Known rows, with every step that occurs
j-w-f: [ 18.6 -11.6   5.8   3.9   7.7 -18.5  -3.0  -9.3  -9.7 -15.2  -2.2   7.4
   4.3  -6.3 -18.5   7.7   7.8  -8.7  11.2 -13.1  19.7]
x-j: [ -2.7   7.6 -19.5   4.5  -5.5   5.5  -3.7   4.7   1.6   6.6   3.1   7.0
 -16.4   3.3  -2.7  -5.0  -2.5  -5.5  -5.1  -4.8  -8.2]
q-u-x-j-w-f: [-56.9  10.9 -15.4  20.1   0.9   2.7  -4.4  -2.9 -13.7 -14.3  -6.5  14.7
   4.5   4.1  -0.2   9.3  12.6  -1.2  -2.1 -27.5  11.4]
j-q: [  6.9   4.7 -12.1 -10.5 -12.4 -10.9   2.4  -4.0   4.2   1.9   3.6   1.9
  14.5 -11.3   0.8  -8.6   4.4   2.3  -3.4  14.1  -6.9]
u-q-j-w: [ 11.3  13.7 -18.0  13.7  -4.1  -3.0   8.7  -2.3 -13.6 -17.0 -11.0  10.3
   6.7   8.7   2.0   8.3  11.7  13.3   0.5 -12.1   2.0]
q-f-w: [ 35.0   3.5   3.6  -1.1  -6.2   8.8   2.9   7.2   8.6   3.8  -3.1   9.3
  -8.8   2.4  -9.2 -24.0 -23.0   2.4 -14.5  10.8  -5.3]
f-w-j-q: [ 35.5   3.0   1.6  -8.3  -4.2 -16.2  -2.7   6.0   8.5  -5.5  -3.4  -7.8
  -1.8  12.1  -0.3 -18.0  -6.6   2.0  -8.1   9.1  -7.6]
x-j-w: [ 14.1  11.7 -16.4  14.3   0.5  -2.5  -4.9  -4.6  -7.7   7.2   1.6  11.2
 -14.9   1.4 -11.0  -3.9  -1.1  -7.1   2.2  -6.9   4.5]
x-u-w-j-q-f: [  0.4  13.2  10.9  -2.1   2.8 -19.6  -7.1  -3.5   6.9  15.5   2.7   1.5
   4.7  -1.3   9.2   4.6 -13.1  -3.4   1.4  23.4  -8.0]
x-u: [  4.7 -10.8   1.7   0.0  -3.3  -4.7  -1.4  -2.9   4.2  -6.8  -6.6  11.3
  -1.1  -4.9  13.4  -1.2  -8.8  -2.0   0.5   9.9  -6.2]
f-x-u-q-j-w: [  6.2 -20.4   4.6  10.0   3.0  22.3   7.6  -8.2  -6.7  -5.7  -8.2   0.2
  -1.6  -0.4  16.3   0.9  -1.7  10.0   4.6  -3.3   5.2]
u-w-j-q: [  2.1  17.0   5.7  -9.5   2.8 -27.5  -4.2   1.7   5.1  18.0   7.9  -8.4
   8.3   5.8  -6.4   6.4  11.0  -5.8   5.7  16.1  -3.8]
x-u-q-j: [-10.8   1.2 -12.8   9.1  -6.4   1.1   4.0  -1.0  -2.3 -18.6 -13.6  12.9
   2.9   5.5  23.9   8.1  -3.6  12.4  -5.8  -2.5 -10.4]
f-x-u-w-j-q: [ -1.8 -18.8  17.2  -6.9   5.7   7.0  -0.6  -5.2   6.7  17.1   4.4 -12.1
  -0.1  -3.1  12.5  -1.1  -1.9  -1.6   6.3  15.7  -0.4]
w-f-x: [ -5.9 -37.8  12.8 -11.2   5.6  12.5   1.9   0.2   2.3 -12.5   2.2  -8.7
  -2.9  -8.7  -5.9   4.0   6.0  -6.2   5.4 -15.3  10.7]
f-w-j-q-u-x: [  6.6   9.6  -1.5   0.4  -5.0 -12.5  -1.8   5.0   3.3 -11.5  -7.9  -3.5
   7.3  14.9   6.1 -13.9   0.5   6.2 -10.8   0.4  -4.4]
x-u-q: [ 14.9   0.2  -3.5   8.4  -5.9  -2.9   0.7   3.2   0.9 -21.1  -7.8   5.1
   6.6   1.2  18.9   6.9  -6.6   7.6   3.0   4.1  -9.9]
u-w-f-x: [-28.9 -25.0  11.4  -9.9   9.0   3.3   0.1   4.0   7.6   6.5   5.6  -1.6
  -2.7   4.7 -10.9  10.1  11.8  -7.3   2.9  -8.5   9.5]
u-w-j: [ 11.5  12.2  12.4  -6.5   7.5 -23.0  -3.8   5.5   2.9  14.9   4.9  -6.4
  -0.3  10.2  -9.6   9.3  11.1  -9.5   9.2   9.8  -1.5]
f-w-j-q-u: [  3.3  12.9  -1.6  -5.2  -2.3 -11.8  -4.3   5.1   4.5  -4.9  -5.4  -5.0
   0.0  10.7   3.1 -14.6  -5.3   3.2  -9.6   4.3  -7.8]
w-f: [ -5.5 -18.9   2.8  -9.3   1.2  -8.7  -1.8   2.6   1.8 -19.7  -0.5   1.7
   1.5  -5.1  -8.7   9.0   6.2  -7.4   2.3 -14.4   5.7]
w-j-q-f: [ 45.2  24.3  10.0  -8.9  -3.0 -19.7  -2.7  -2.0  -0.8   9.4   7.5 -17.2
   9.4 -11.9  -4.0  -4.3  -5.9  -3.9   6.4  21.2  -6.2]

Rows
[ 57.7  23.0   4.8   7.6  -5.0  -0.6   3.0  14.3  -0.1 -15.4  -3.1  -9.3
   0.1   9.8  -0.7  -6.8 -13.9  10.4  -2.2   3.7  -9.4] | u-q-f-w-j
[  3.6 -22.2  22.9  -4.2   9.5  10.7  -0.2  -2.3   5.2  14.6   1.7 -11.2
  -6.9   1.3   9.9   1.5  -2.0  -4.6   8.9  11.0   1.9] | f-x-u-w-j
[ 31.7  12.3  -2.9  11.1  -5.6  27.1   5.9   9.2  -2.6  -1.1   5.1 -10.2
  -5.1  -2.3   1.6  -5.1 -10.9   9.4   1.0  -0.7  -6.6] | u-q-f-x-j
[-29.0 -25.1  -2.8   4.6   8.2   6.0   3.4 -16.4 -10.0  -6.5 -12.0  15.5
  -5.5  -0.3   3.0   7.3   4.2   1.4  -3.7 -17.7  15.8] | q-j-w-f-x-u
[ -3.1  24.5   0.9  -1.5  -3.4 -19.9  -3.1  -3.1  -7.6  -4.1   0.3 -12.4
  19.0  -3.8   6.3   4.1  12.1  -0.1   6.3   6.1  -2.5] | w-j-q-u-x
[ 22.7  -3.1  25.9  -1.7   7.1  14.8   0.6  -2.0   3.5  22.9   5.1  -9.0
  -6.7  -7.5   1.4  -4.8 -18.8  -3.9   4.7  19.3   0.1] | q-f-x-u-w-j
[-72.2   3.4  -8.9  -9.0  -0.3   3.8  -1.7  -3.5   2.1   9.9   5.6   1.0
  11.7  -8.2   2.2   4.6  10.1   1.9  -4.5  -1.8   1.3] | j-q-u-w-f-x
[-29.9 -10.3   3.7  -7.9   5.8 -14.3  -3.0   5.4   7.4   0.8   3.4   7.4
   0.6   6.6 -13.0  13.5  12.6  -8.3   0.5  -8.1   5.1] | u-w-f
[-21.3  -9.7 -11.2   3.1   4.2  -8.4   3.4 -12.5 -11.8  -9.3 -11.1  19.3
  -1.7   2.2  -8.1   7.5  11.3   0.0  -4.3 -19.7  14.6] | q-j-w-f
[-66.9  19.2  -8.7   0.9   2.6  -0.6  -2.2   3.3  -1.6  12.6  -1.3  13.4
   1.2   3.5  -2.2   7.7  10.7  -2.4  -2.3  -2.7  -1.5] | q-u-w
[-11.3  14.2 -27.9   0.4 -11.4  -0.2  -3.7  -0.3   3.8  10.3   7.0   4.9
  -6.1  -3.1   1.5  -9.0  -2.4  -1.3  -9.4   3.0 -11.6] | x-j-q
[ 14.5 -14.9  -0.1   7.8   4.7  24.2   1.3  -5.3  -5.2  14.5   4.5  -4.1
 -17.1  -2.8  -6.4  -9.1   0.0  -4.9   5.7  -4.8   9.4] | f-x-j-w
[ 41.4  14.9  -1.1  17.3  -1.6  21.9   5.4   3.9  -8.5  -0.5   4.3  -7.1
  -3.8  -2.9  -3.6  -2.9 -10.1   8.5   5.4  -2.2   1.5] | u-q-f-x-j-w
[ -8.2 -34.6  11.9  -2.4   5.2  13.6   0.5   1.2   1.6 -24.5  -1.5  -8.6
   0.3  -5.1   9.4  11.6  -0.9   0.9   5.8 -15.9   6.0] | w-f-x-u-q
[-55.7 -16.6  -7.8  -4.4   3.3  19.7  -4.4  -0.8  -0.3  -3.5   5.8  -5.9
  -7.1  -9.2   1.2   4.7   2.8  -3.5  -3.5 -21.6   5.1] | w-f-x-j-q-u
[ -4.7  -0.5 -14.6   5.6   0.2  -5.0   6.3 -12.9 -12.0   2.2 -11.7  20.7
  -2.4   3.8  -5.5  -0.2  10.2   2.7  -4.4  -7.4   9.0] | q-j-w
[-39.4 -19.0   2.9  -4.8   9.2   7.3  -2.8   5.3   7.9  11.2   8.0   0.5
 -12.2   7.3  -9.4   9.8   8.7  -8.4  -1.1 -13.5   6.5] | u-w-f-x-j
[-19.2 -30.9   1.6  -4.8   5.4  18.7  -2.0   2.3   2.7  -7.0   5.2  -7.5
 -13.8  -4.2  -4.2   3.7   2.1  -7.6   0.7 -21.2   7.2] | w-f-x-j
[ 42.7   7.3   6.0   5.8  -5.3  22.1   9.3   7.9  -3.0  -5.4   3.1 -11.5
   4.0  -4.8   0.6  -3.5  -7.2  10.4   4.4   4.1  -3.8] | u-q-f-x
[ 11.6  -3.4   2.8  -6.9  -8.7  12.9   3.8  -8.4   5.7  14.9   6.4  -2.9
   8.7 -21.4   7.5 -15.3 -17.5   4.6  -4.9  23.1  -5.1] | j-q-f-x-u
[ 43.7  -1.0   9.0  -5.0   0.6 -12.1  -2.5   9.4   6.1  -8.3  -6.7  -6.2
  -9.9  16.9  -3.5 -14.9  -6.1  -1.7  -4.9   3.8  -5.1] | f-w-j
[ 41.1  21.8  -1.9   7.9  -8.6   5.0   6.3   9.3  -3.4 -11.7   0.8  -2.7
   8.0  -2.9  -1.5  -0.1  -7.3   9.6   2.2   4.5  -7.9] | u-q-f
[ 12.2  24.3   9.0  -8.2   2.7 -23.4  -3.7   1.7   4.7  23.6   9.9  -7.6
   7.0   1.5  -9.0   3.5   2.2  -5.6   4.0  20.3  -5.0] | u-w-j-q-f
[-61.1  22.8 -17.3  -5.6  -6.3  -8.3  -1.7  -2.9   1.7  13.6   3.5   9.3
  14.3  -6.1   2.1   1.0   9.3   3.1  -6.7   8.1  -6.5] | j-q-u-w
